Each row was made from one path, in order. Every step used is in the known rows, and no mark comes twice. Write each row's path.
Known rows:
R > V > K: [ 0.54 -1.06 -1.84  0.39 -1.34  0.05  0.24  2.13 -3.15 -1.67  4.62  1.31
 -0.54 -2.07  2.30 -0.81  1.02 -0.96  0.65  3.11 -2.57]
W > J > V: [ 0.11 -0.36  0.10 -1.08 -1.08  0.61 -3.79 -0.24  0.42 -0.76  3.19  0.00
 -0.42 -0.33  2.04 -1.48 -0.45 -1.16  0.12 -0.98 -1.05]
J > V > K: [ 0.01 -1.35 -1.04  1.64 -1.28  0.28 -0.75  0.68 -0.16 -0.47  3.25  0.67
  0.05 -0.89  1.57 -2.30  1.27 -0.71  0.15  1.84  2.63]
W > J: [ 0.34 -1.04 -0.99 -1.99 -1.24  0.55 -2.95 -0.10 -1.18 -1.07  3.12  0.30
 -0.15 -1.05  2.28 -0.03 -0.70 -0.51  0.33 -0.90 -2.38]
W > G: [ 0.21 -1.84 -2.03 -0.76 -0.33  0.62 -1.65  0.91 -0.84 -0.31  3.00  0.22
  0.67 -1.16  2.21 -0.14  1.31 -0.21  0.12 -0.33  2.07]
G > R > V > K: [ 0.76 -1.93 -1.42  2.32 -0.91  0.48  0.19  1.58 -3.10 -2.12  4.44  0.99
 -1.33 -1.67  1.36 -1.12  1.11 -0.42 -1.17  2.84 -1.76]
G > R > W > J: [ 0.77 -1.34 -0.33 -0.53 -0.19  0.76 -2.84 -1.15 -1.75 -2.36  3.22  0.12
 -1.32  0.34  1.66 -0.03 -0.52 -0.61 -1.52  0.66 -2.10]
W > R: [ 0.06 -1.58 -3.34  1.50 -1.33  0.24 -1.60 -0.44 -1.09 -0.94  2.86  0.13
 -0.11 -1.62  2.60  0.07  1.05  0.88 -0.19 -1.11 -1.35]
R > J > W > G: [ 0.31 -2.71 -2.29 -0.68  0.58  0.75 -5.19  1.37 -0.84  0.59  3.60  0.29
  1.11 -0.45  2.28 -0.66  0.13 -1.45  1.24 -3.25  0.54]
J > W > R: [-0.33 -2.31 -3.81  2.54 -0.92  0.46 -4.70 -0.20 -1.17 -0.31  2.56 -0.37
 -0.02 -2.01  2.33 -0.47  0.64  0.40  0.25 -1.92 -4.34]
G > R: [ 0.43 -1.50 -1.38  1.57 -0.89  0.91 -0.45 -0.31 -1.25 -1.40  2.63  0.24
 -1.08 -1.36  1.43 -0.42  1.10  0.57 -1.83 -0.28  0.79]
R > G: [ 0.63  0.03 -0.97 -1.46 -0.89  0.30 -0.06 -1.36 -2.70 -2.25  2.82  1.17
 -0.85 -1.83  2.57 -0.13  1.20 -0.73  0.54  0.48 -2.69]
K > R: [ 0.65 -1.45 -1.65  0.77 -1.49  0.73 -0.01  0.22 -2.92 -2.34  2.54  0.81
 -0.24 -1.68  2.02 -1.33  1.16  0.58 -0.66  0.03  2.22]
V > K > R > J: [ 1.16 -3.06 -1.76  1.47 -0.96  0.31  0.04  1.08 -3.55 -1.95  4.03  1.81
  0.81 -0.35  1.85 -2.01  0.56 -0.12  0.45 -0.02  4.96]
W > J > V > R > G: [ 0.59  0.25  0.39 -0.52 -0.75  1.14 -3.72 -1.68 -1.64 -1.76  3.24  0.46
 -1.48 -0.06  2.17 -0.60  0.00 -1.15  0.16 -2.38 -2.46]
W > R > J > V: [ 0.37 -0.97 -2.02  1.39 -0.83  0.11 -3.11 -0.20  0.61 -0.38  3.94  0.46
  0.16 -0.07  2.65 -1.32  0.61 -0.39  0.19 -3.18  1.51]
J > W > R > V: [ 0.02 -1.40 -3.46  1.89 -0.86  0.28 -4.57  1.06 -2.49 -1.25  3.93  0.06
 -0.81 -2.59  2.74 -0.45  0.71 -0.25  0.38 -0.82 -8.05]
J > W > G: [-0.17 -2.55 -2.46  0.00  0.02  0.88 -4.71  1.12 -0.83  0.24  2.61 -0.39
  0.51 -1.45  1.93 -0.65  0.85 -0.75  0.51 -1.27 -0.86]
J > V: [ 0.00 -0.01 -0.57  0.30 -1.31  0.54 -1.15  0.03  0.41 -0.66  2.83  0.30
 -0.48 -1.17  2.04 -1.54  1.19 -0.56 -0.36 -0.13  1.32]
R > W: [ 0.47 -0.26 -1.38 -1.07 -0.88  0.26 -0.15 -0.29 -1.74 -1.65  3.05  0.70
 -0.38 -0.83  2.71  0.32  1.10 -0.79 -0.27  1.83 -0.29]
J > V > K > R: [ 0.45 -2.25 -0.97  3.00 -1.42  0.57 -0.47  0.72 -2.02 -2.06  3.01  0.91
  0.12 -0.75  1.16 -3.48  1.46  0.02 -0.43  1.67  4.74]

Write each row's path:
[ 0.94 -1.97  0.63  0.71 -0.79  0.52 -2.82 -1.11 -3.40 -3.76  3.32  1.33
 -0.56 -0.06  1.23 -3.55  0.02 -1.21  0.64  1.48 -0.53] -> W > J > V > K > R > G
[ 1.01 -1.44 -0.57 -1.33 -0.83  0.62 -2.46 -0.59 -3.54 -3.35  3.19  0.81
 -0.45  0.14  2.12 -0.92 -0.48 -0.55 -0.48  1.02 -0.52] -> K > R > W > J
[ 0.67 -0.96 -1.06  0.80 -0.42  0.68 -0.09 -0.82 -1.76 -2.20  2.89  0.36
 -1.20 -0.43  1.79 -0.01  1.16 -0.17 -1.93  1.55  0.16] -> G > R > W
[ 0.99 -0.65 -1.30  0.25 -1.45  0.51  0.08  1.43 -4.25 -3.31  3.94  1.25
 -1.10 -2.23  2.33 -1.28  1.15  0.02 -0.61  1.11 -1.55] -> K > R > V
[ 0.93 -2.50 -1.66  1.56 -1.00  0.32  0.59  0.41 -4.10 -3.06  3.31  1.32
  0.13 -0.39  1.79 -1.70  1.33 -0.06 -0.31  3.89  2.83] -> V > K > R > W
[ 0.81 -0.90 -1.92  0.19 -0.94  0.98 -0.83  0.56 -1.83 -0.06  3.97  0.94
 -0.31 -0.30  2.71  0.85  0.55 -0.14  0.02 -3.93  2.96] -> V > R > J
[ 0.94 -2.55 -1.36  0.48  0.59  0.91 -2.12  0.62 -0.81 -0.53  3.73  0.48
  0.34  0.26  1.64 -0.44  0.63 -0.33 -0.90 -2.60  4.20] -> W > G > R > J
[ 0.44 -2.83 -2.69  0.88  0.48  1.38 -5.20  1.43 -1.44  1.08  3.84  0.05
  0.67 -0.04  2.28  0.22  0.41 -0.77  0.68 -5.18  2.18] -> V > R > J > W > G
[ 0.37 -1.49 -2.00 -0.44 -0.47  0.52 -3.90  0.65 -1.30 -0.02  3.38  0.59
  0.37 -1.02  2.51 -0.59 -0.13 -1.19  0.94 -2.93 -1.28] -> R > J > W
[ 0.46 -0.77 -2.53  0.61 -0.92  0.07 -1.44 -1.91 -2.53 -2.47  2.93  0.78
 -0.73 -1.70  2.75 -0.01  1.27  0.15  0.46 -0.44 -4.24] -> W > R > G
[ 0.57 -2.09  0.42  1.79 -0.27  0.62 -3.28 -0.57 -0.71 -2.04  3.74  0.19
 -0.76  1.27  0.81 -2.17 -0.23 -1.35 -1.21  2.55  0.28] -> G > R > W > J > V > K
[ 1.06 -1.00 -0.87 -0.10 -1.05  0.60  0.19 -1.38 -4.51 -3.88  2.51  1.43
 -0.96 -1.69  2.17 -1.29  1.41  0.04 -0.14  0.51 -0.65] -> K > R > G
[ 0.41 -2.33 -1.83  1.48  0.46  1.11 -4.66  1.83 -2.24 -1.18  3.86 -0.32
 -0.98 -1.71  1.37 -0.96  0.92 -0.93 -1.01 -0.37 -3.88] -> J > W > G > R > V
[ 0.06 -3.32 -2.15  1.99  0.54  1.35 -4.70  0.52 -0.84 -0.19  2.47 -0.74
 -0.20 -1.09  0.97 -1.11  0.99 -0.28 -1.21 -1.58 -0.30] -> J > W > G > R
[ 0.59 -0.70  0.79  0.27 -0.32  0.84 -3.74 -1.19 -0.15 -2.09  3.31 -0.14
 -1.45  0.92  1.33 -1.41 -0.30 -1.20 -1.80  0.65 -0.93] -> G > R > W > J > V
[ 0.77 -2.90 -1.73  2.05  0.17  0.67 -1.01  2.34 -2.69 -1.63  4.68  0.66
 -0.43 -1.09  1.15 -1.13  1.41 -0.75 -0.89  2.52  0.08] -> W > G > R > V > K
[ 0.87 -1.62 -0.12  2.27 -1.01  0.46 -0.30 -0.83 -3.46 -3.49  2.97  1.55
 -0.55 -0.76  1.29 -3.59  1.70 -0.52  0.26  2.28  1.73] -> J > V > K > R > G
[ 0.71 -3.34 -0.63  2.68  0.63  0.75 -2.47  1.17  0.20 -0.21  4.29  0.53
  0.60  1.14  0.83 -2.59  0.91 -1.26 -0.69 -0.80  6.64] -> W > G > R > J > V > K
[ 0.76 -1.49 -1.29  0.61  0.08  0.83 -1.55  1.68 -2.16 -1.72  4.16  0.21
 -1.09 -1.45  1.75 -0.40  1.40 -0.44 -1.45  0.52 -0.93] -> W > G > R > V
[ 0.21 -0.59 -0.39  0.44 -1.27  1.28 -4.05 -0.15 -0.19 -0.24  3.41 -0.20
 -0.82 -0.03  2.05 -0.62 -0.18 -0.57 -0.49 -2.85  0.53] -> W > J > V > R
[ 0.53 -1.43 -0.79  0.92 -0.76  0.11 -1.19  1.00 -0.23 -0.19  4.29  1.25
  0.52  0.15  1.95 -2.19  0.59 -1.50  0.88 -0.23  4.10] -> R > J > V > K
[ 0.49  0.46 -0.37  0.99 -1.00  1.04 -1.08 -1.42 -1.73 -1.55  2.97  0.67
 -1.68 -0.84  2.24 -0.71  1.72 -0.69 -0.29 -1.54  0.01] -> J > V > R > G
[ 0.78 -2.42 -1.84  0.96 -0.66  0.80 -3.72  0.64 -3.02 -1.51  3.14  0.88
  0.29 -0.96  2.04 -1.89  0.06 -0.40  0.40 -2.99  0.62] -> K > R > J > W
[ 0.71 -2.28 -0.39  2.94 -0.50  0.55 -1.23  0.47 -0.22 -0.75  4.09  0.97
 -0.15  0.50  1.02 -2.55  0.64 -0.92 -0.83 -0.41  4.75] -> G > R > J > V > K
[ 1.02 -2.83 -0.97  0.23 -0.81  0.38 -2.01  0.07 -4.09 -3.29  3.67  1.11
  0.09  0.40  1.73 -1.75 -0.41 -0.53  0.19  2.93  0.57] -> V > K > R > W > J
[ 0.10 -1.75 -0.32  0.19 -1.17  0.41 -3.22  0.43 -0.09 -0.63  3.64  0.36
  0.16 -0.10  1.41 -2.29 -0.39 -1.28  0.62  0.91  0.10] -> W > J > V > K
[ 0.70 -0.19 -1.46  0.15 -0.98  0.96 -0.46 -1.28 -3.25 -1.80  2.95  1.03
 -1.41 -1.42  2.61  0.67  1.45 -0.06 -0.06 -1.33 -1.36] -> V > R > G
